What can hang from each mark
z193: z568 z735
z735: z568 z867
z568: z193 z243 z792
z243: z193 z568 z792
z867: z568
z792: z193

Every row comes from one small tree of marks. The marks that hang from a mark follow it in brackets, in the order of their numbers. Every link used is in the known rows. Which tree was each row made from?
Known rows
z243{z193 z568{z792}}: [-25  12  -5  15 -14  -8  39 -10  14  -7  -6  27  -1 -12 -33 -21  31  10]
z867{z568{z243}}: [-22 -17  12  -3 -10  -4  30   3   0 -11  -7   5  -4  26  13 -20  29 -15]
z735{z568{z193 z243} z867}: [ -5 -23  31 -26 -19 -18  34  14  -6 -10 -13  13  -4  43   3   0  20 -45]
z243{z193}: [-23  -8  -9  11 -11  -8  36  -3   5  -7  -6  20  -7  11 -32 -35  26   1]
z568{z792}: [ -6  -1   0  10 -11  -8  31   6   8  -4 -11  23  -5   7   7 -32  29 -24]
z243{z568 z792}: [-32   5  -5  22  -2 -16  40  -1   3  -7   4  25 -14  11 -28 -29  17  -5]
z792{z193{z735}}: [ -8  -7  -8  16 -11 -17  27   4   8 -11 -10  26 -13  25   2 -37  26 -13]
z792{z193{z568{z243} z735{z867}}}: [ 18  -7  28  -1 -15 -33  26  13  -3  -7 -12  27 -18  43  -6   1  26  -3]
z792{z193{z568{z243}}}: [ -3  -4   7  10  -8 -16  32  10 -14  -8 -10  19 -13  37 -38  -3  26   6]
z193{z568{z243 z792} z735}: [ 15   6  32   8 -19 -23  38  12  14  -4  -6  28 -13  29  12 -14  22 -10]
z735{z568 z867}: [-18 -28   6  -5  -9 -20  29  11  -1  -6 -15   5 -15  30  26 -25  22 -37]
z867{z568{z792}}: [-19  -8   2   5 -12  -1  30   0  12 -10 -14  10  -5   7  16 -29  32 -17]
z193{z568{z243 z792} z735{z867}}: [ 28   1  44  -5 -21 -32  32  15  11  -2 -11  30 -13  30  21  -2  26 -16]
z568{z193 z243 z792}: [  6   4  26 -11 -21  -5  37   9   3  -8  -9  31   7  22 -14  -7  27 -31]
z792{z193}: [-16  -9 -16  14  -6 -10  26   4  -6 -10 -12  20 -10  20 -21 -29  29 -10]
z243{z568{z193{z735{z867}} z792}}: [  4   1  29  -9 -25 -29  33  -1  29  -7 -11  40  -7   4 -12  -8  27 -38]
z243{z193{z735} z568 z792}: [-29  13  -1  25 -11 -19  46  -8  16  -9   9  34 -13  10 -32 -34  16  20]
z243{z568{z193{z735}}}: [-21  -8  11   5 -21 -26  38  -6  30  -9  -2  34 -14  11 -36 -25  19 -33]
z568{z243{z193{z735{z867}} z792}}: [  8   7  27  -1 -15 -20  40   9  -4  -7   3  33  -5  36   6 -17  21  12]

Write each row's tree
[-15   7   0  21 -12 -13  45   1  10  -9   5  32 -12  24 -17 -44  15  14]
z243{z193{z735} z792}
[ -7   6   4  15 -16 -12  41   0  11  -4 -10  25 -12   8 -50 -19  25  15]
z243{z193{z568{z792}}}
[-11  -2  31  -5 -19  -9  44   5   9 -17   3  24  -5  44  -6 -18  15 -14]
z867{z568{z193{z735} z243{z792}}}
[ 14 -14  41 -21 -25 -27  31  11  10  -7  -8  33  -5  37   2  -7  24 -42]
z568{z193{z735{z867}} z243}
[ 15   0  43 -13 -20 -25  38  14   1  -9   1  39  -6  46  -4  -8  16 -26]
z568{z193{z735{z867}} z243{z792}}
[-15   8  11  12 -13 -27  41  -5  13  -8   4  34 -14  12 -23 -23  19  14]
z243{z193{z735{z867}} z568 z792}
[-16  -1  -9   8 -10   3  26   0   2 -16 -18  12  -2  11   2 -22  36  -2]
z867{z568{z792{z193}}}
[-12   5  -7  26  -2 -15  39   8 -13  -9  -5  25 -23  35 -58 -20  15  17]
z243{z792{z193{z568}}}
[ -6 -15  11  -6 -13 -15  29  12   2  -7 -19  10  -8  20  40 -21  26 -36]
z735{z568{z792} z867}
[ -8 -23  21 -14 -11 -18  30  15 -11  -7 -12   5  -7  40  39 -10  24 -34]
z735{z568{z243} z867}
[ -6  10   2  12  -3  -5  35  12 -25 -12  -1  25  -3  39 -13 -17  22   9]
z568{z243{z792{z193}}}
[-17  -5  22  -5 -13  -7  47  15 -12 -14  -1  18  -3  50 -13 -13   8 -24]
z735{z568{z193 z243{z792}}}
[ -7   4   6   0 -12   5  27   5  -8 -16 -15  11   6  21  14  -8  38   2]
z867{z568{z243 z792{z193}}}
[ 12  -7  35 -12 -20 -21  31  17   6  -8 -13  17  -3  36  76 -13  25 -34]
z193{z735{z568{z243 z792} z867}}
[-36  11  -9  23  -6 -10  46  -8   2  -9   6  27 -10   6 -54 -28  18  22]
z243{z193 z568 z792}
[ -1  -2  23   1 -18 -13  37  14   9 -10  -9  16  -3  34  66 -26  22 -29]
z193{z735{z568{z243 z792}}}
[-12  -2  21  -8 -11  -5  38   3 -13 -12  -2  13  -1  31 -10  -6  27  21]
z735{z867{z568{z243{z193 z792}}}}
[ -9  13  -4  20 -14 -17  30  -3  17 -11 -10  33  -8   2   0 -23  30  -4]
z243{z568{z792{z193{z735}}}}
[-25   2   7   7  -8  -2  49   9 -17 -12   2  12  -2  41  -2 -21  13  14]
z735{z568{z243{z193 z792}}}
[ -9   1  25  -1 -18 -31  40   1  17  -9   2  41 -15  21 -32 -14  14 -25]
z243{z568{z193{z735{z867}}} z792}
[ -5 -10  34 -18 -15 -15  41  18 -16 -12  -5  18  -5  52  -4  -2  12 -30]
z735{z568{z193 z243{z792}} z867}
[-20  -1  -8  21  -7 -14  38  11  -4 -16  -5  18 -16  46  17 -39  12  -3]
z243{z792{z193{z735{z568}}}}
[-18   3   3   7  -4   3  34   7 -21 -18  -4  12  -2  38  -8 -14  25  15]
z867{z568{z243{z792{z193}}}}
